Each row comes from the steps of one walk. Every step used is in the known rows, and no mark comes twice. Write the walk behind each row, first mark first.
Known rows
S-M-X: [-15.5   5.5   4.2 -14.6  -8.4  -7.2  10.0  -1.2  -1.8  -9.7  -3.1  43.4
  26.9  -6.8  -6.6  15.4   6.4 -26.8 -23.2  -2.3  18.3   6.4]
X-W-S-M: [ -1.7   7.7   4.5  -4.6  -2.3  -6.6   5.5  -0.5  26.6  14.3  -8.5  71.7
 -13.7 -10.2 -13.2  -2.0   2.4 -13.5 -19.4  -7.4  58.6  12.9]
M-X-J-S-E-F: [-25.1   7.4  -2.5 -17.5  -3.7   3.3  28.5 -13.4   8.4  -7.5  -3.3 -20.9
   8.8  -1.9   3.8   8.8   5.8 -29.4 -17.7 -12.1 -67.4   1.6]
F-E-S: [ 11.2  12.0  35.0 -12.3 -11.1 -33.6  -4.3  -2.4   4.1  13.2 -13.6   0.0
  11.6  -7.8 -22.1   1.8   9.4  -5.6 -13.4  -7.9  36.9  12.4]
F-J-S-M-X: [  4.1   8.4  25.7 -10.9 -14.4  -9.7   4.6   0.3  -5.0 -22.8  -2.4  46.0
  11.6  -7.1   1.7  -1.4  10.2 -33.4 -29.1   5.2  12.5  17.4]
J-S-E-F-M-X: [-42.3   7.3  10.3 -28.6 -17.7  13.9  21.1 -15.5   5.3 -19.6  -6.0  -1.1
  19.3  -9.9  -3.5 -19.1   2.8 -20.0 -20.4  -4.5 -15.1  15.6]
X-W: [-11.2  11.3  -1.2 -11.0  12.0  -5.3  10.9  -8.1  11.8  25.7 -15.3  47.5
   2.0  -6.5 -14.4   5.5   3.1 -23.3 -14.6 -15.1  -2.0  14.3]
M-X-W-F-J-S-E: [-10.7   9.1  10.2 -21.3  20.2  -0.2  11.5  -3.4  -7.2  -1.2   1.9  22.8
  10.5  -4.3  12.4  16.2   8.1 -17.3 -24.5  -9.9 -54.6   3.2]
E-F: [ -5.6   7.2   0.5   0.5 -27.5   5.1   6.8  -9.0   8.0  -1.8 -13.0  13.9
   9.2  -5.8 -17.1   1.0   3.5 -18.3  -6.3 -14.4 -26.1  -0.7]
E-F-M-S: [ -9.0   8.2   1.9   6.7 -31.4  15.0   4.5 -15.5 -21.3   1.4 -14.5  19.4
   0.3 -10.3 -18.6 -20.2   1.9   2.3  -1.3  -8.4 -40.2   6.9]
M-S-E-F: [ -5.2  11.9   3.5   2.9 -14.7  12.4   5.3 -12.5 -16.3  -1.6  -9.7 -25.4
   4.4  -1.4 -15.6   3.4  -0.7   8.5   3.1  -7.5 -76.5  -0.2]
F-W-S: [ 21.1   7.4  24.6 -12.8   4.6  -1.1  -7.3  -8.8  13.4  20.5 -13.5  -3.1
  16.0  -8.4 -11.8 -17.5  11.0  -6.4 -16.5 -10.1  40.3  15.9]
J-S-M: [ -9.1  12.0  22.5 -21.6 -17.9  -6.9  15.2  -0.8  19.9  -2.7  -6.7  40.1
  -0.4  -7.8 -17.8 -12.2  -0.9 -42.6 -18.8   1.5  26.6  16.9]
E-F-J-S-M-X: [ -0.7   4.6  13.2  -0.7 -36.7  -4.9   5.2  -3.6  -3.0 -32.6  -3.5  43.1
   4.6  -5.7   0.9  -6.7   7.9 -31.3 -22.8   0.0 -18.4   8.2]
F-E-S-M: [  5.9  11.7  30.7 -12.4 -20.3 -43.9   1.3   2.8   6.9   2.5  -9.3  19.6
   7.1  -8.9 -23.5   1.8   8.5 -10.3 -12.9  -1.6  58.9  14.2]
M-X-J-S-E: [-21.5  10.8   8.2 -27.1  19.8  -1.1  29.3  -9.7   6.4   3.4  -1.3 -16.5
  16.1  -3.2   4.6  12.1   8.0 -31.6 -23.9  -7.8 -38.6  10.6]
J-S: [ -4.1  12.6  25.5 -21.4  -8.8   3.4   9.4  -6.1  16.3   9.5 -11.3  22.5
   4.5  -7.1 -16.0 -10.9   0.0 -37.8 -19.0  -4.4   5.2  15.5]
X-M: [ 10.8   6.9  14.8  -9.4 -18.5   8.3  -7.6  -4.9  16.7  15.5 -14.0   2.8
  -0.3  -8.2 -16.7  12.9  -1.7 -28.6 -12.8 -12.7  32.8  14.1]
E-S: [  5.9   8.3  20.8 -14.0 -24.9 -19.7  -3.2  -5.2  19.0   8.5 -13.0  17.9
   5.4  -4.7 -19.4   1.7   5.9  -6.4 -14.2  -7.8  43.8  19.7]
W-F-E-S-M: [  8.2   7.2  23.7 -14.4 -24.2 -36.9   1.6   8.7   1.0   1.2  -1.1  19.4
  10.3  -9.6 -17.7  12.5   8.4  -8.1 -10.2  -7.3  30.4  -5.4]
E-F-J: [ 16.4   7.9   7.2  15.5 -32.6  -0.7  -1.9  -6.1  -6.6 -17.6 -13.2  11.1
   3.8  -5.5  -9.3   0.5  13.0  -6.3  -6.2 -12.2 -30.0   3.3]
M-S: [  9.0  12.6  13.3   1.0  -4.1   7.9  -1.5  -8.0 -18.9  16.5 -11.3  14.1
   6.1  -5.1 -17.2   3.2   1.5  -3.9  -6.8  -5.0 -38.6   6.6]

Write each row's walk
[-15.7   6.7  10.9  -6.2 -28.7  16.1   8.5 -10.5  16.7 -14.7  -8.6  -6.1
   1.8 -13.4 -11.3 -20.5   7.4  14.8  -9.1 -10.2  36.4   9.9] : W-S-E-F-M
[-26.6   3.6  -2.4 -28.4   3.7  -3.7  18.5   0.5   7.8   8.3   2.0  79.0
   5.8  -7.2   0.6  10.7  -2.0 -45.9 -28.1  -7.3 -20.3  -1.6] : J-S-M-X-W-F
[-15.1   7.1   6.1 -16.8  22.7   4.0   5.2  -8.0  15.0  12.5  -4.1  24.4
  12.8  -6.6   2.0  13.0   5.9   1.5 -26.4 -10.5  22.0  10.5] : M-X-W-S-E
[-27.4   8.1   6.0 -27.4   6.8 -11.1  17.8  -5.6  14.6  10.0  -6.0  79.0
   4.4  -6.7  -5.5  -1.4  -2.5 -49.9 -31.7  -2.3   8.1  18.8] : J-S-M-X-W
[ 21.5   7.2  11.1   4.3 -12.9   2.7  -0.8   3.3 -15.3  -8.2  -4.3  15.2
  12.8  -7.2  -2.0  17.1  14.6  -4.4  -9.3 -13.5 -27.8  -8.0] : W-F-J
[  6.5   8.2   6.1   4.0 -27.9  18.9  -9.1 -11.9  -6.1   6.9 -11.2 -40.2
 -13.7  -3.1 -16.5  11.5  -7.9  -0.1   3.8 -10.0 -48.2   5.9] : X-M-S-E-F
[-20.0   7.3  12.3 -27.3  15.9 -19.1  17.1   2.9  -6.8  14.3   1.4  61.1
  12.7 -10.5  -2.3   8.9   0.9 -45.4 -26.3  -7.7 -26.8  -8.0] : J-S-M-X-W-F-E
[ 11.7   7.6  10.1  -6.9  -8.8   9.5 -11.3 -17.8 -11.2  19.0 -15.3 -65.8
  -0.7  -1.3 -14.7  -6.3  -2.6  -2.3   4.1 -10.9 -56.0  16.5] : X-M-S-E-F-W
[ -5.6   2.3  -2.7 -11.3 -15.7 -32.6  14.4  -3.0  10.1  -1.4  -3.1  34.2
   6.5  -4.1  -2.5  20.7  13.1 -18.6 -23.1  -7.3  33.8  13.0] : E-S-M-X-J
[ 27.1   9.6  13.6  19.8 -29.3  14.2 -17.1  -9.7 -18.7  -8.6 -10.2 -42.2
 -17.0  -3.0  -8.2  11.6   1.5  11.7   3.4  -8.2 -53.2   9.3] : X-M-S-E-F-J
[-36.4   4.3 -18.2  -9.5  -5.7   5.3  31.7 -15.9  -6.7 -15.5  -5.5 -15.2
  20.6  -8.9   4.9   6.9  14.5  -5.6 -12.5 -16.0 -36.2   3.3] : S-E-F-M-X-J
[  1.9   4.4   0.9   8.9  -4.0   2.5  -4.0  -9.4   2.6 -13.1  -4.5  18.6
   2.0  -5.2   9.7   8.3  13.2  14.6 -19.9 -13.0 -13.0   5.6] : M-X-W-S-E-F-J
[-10.9   5.6   0.8  -1.0 -20.1 -12.1   8.8  -6.7   2.9 -15.2  -6.2  73.1
  -8.4  -5.5   1.9  -7.7   5.3 -36.9 -25.0  -4.3 -27.7  13.6] : E-F-J-S-M-X-W
[  2.5  -2.4   3.7  -7.6 -20.1  -5.0  -3.4  -8.5   7.6  -7.4  -5.9  19.3
  21.0  -7.0  -3.1 -14.6  10.0 -13.3 -20.5  -6.3  22.9   6.1] : E-F-W-S-M-X
[  2.6   3.2  -6.5  -1.0  11.4  -2.3   1.2  -2.0 -20.3   5.0  -3.0  53.2
  18.1  -6.4  10.5  26.8  13.4 -10.5 -21.3 -16.9 -45.7  -6.2] : M-X-W-F-J
[-30.5   7.1   5.2 -21.6  19.5   7.4  11.2 -11.3  10.5   6.0  -5.9  33.8
  12.9 -13.3   2.0  -5.5   8.8   7.6 -27.6  -9.2  47.4  20.6] : F-M-X-W-S-E
[-26.6   7.6  -2.6  -6.1  -9.3  10.4  13.0 -13.6  22.7   1.4 -11.5  23.9
 -11.1 -13.2 -10.1 -21.2   4.4  10.7 -10.3 -15.2  26.7  14.8] : X-W-S-E-F-M
[ -0.4  10.8   7.0  -7.2   3.0   2.7   3.9 -18.0 -21.7  11.0 -13.1 -50.0
  14.7  -0.2 -13.8 -12.3   3.7   6.4   4.2  -8.5 -81.4  10.5] : M-S-E-F-W
[-15.4  10.7   7.9 -13.2  -0.8  18.8  11.7  -6.0 -28.5   3.4  -1.9 -12.7
  13.3 -10.3  -8.8   2.2   4.0  16.6  -0.5  -6.9 -47.0  -1.3] : W-F-M-S-E
[  0.0   7.8  14.9 -14.4 -32.6 -28.2   2.1   0.4  22.0  -2.9  -8.6  37.5
   0.2  -6.0 -21.0   1.6   5.0 -11.9 -14.5  -1.9  65.2  21.5] : E-S-M
[ 15.8  13.2  10.8  18.6 -18.8   7.1  -3.4  -9.6 -30.3 -17.1  -8.5 -27.7
  -1.6  -1.3  -7.5   4.0   8.2  20.5   3.6  -5.7 -81.0   2.4] : M-S-E-F-J
[  5.2  11.3   8.7   7.8 -21.3   1.3   5.5  -6.3  -5.9 -25.3  -8.8 -23.1
   8.6  -3.7  -6.0   6.1  12.5   7.0  -2.2 -10.3 -34.9   6.6] : S-E-F-J
[ -1.0   7.3   9.7  -1.8 -24.5  13.5   2.8  -7.5  21.1 -10.5  -6.6 -17.0
   2.4  -6.5 -11.4  -2.7   4.6   9.2  -6.8 -11.3   8.2  -0.2] : W-S-E-F
[-12.6  15.8  12.9 -23.2  13.8  -2.1  31.4  -7.7  17.8   8.7  -6.0 -24.5
  -0.8  -4.2  -6.5   3.2   5.8 -28.7 -13.4  -9.5 -26.0  12.6] : X-J-S-E
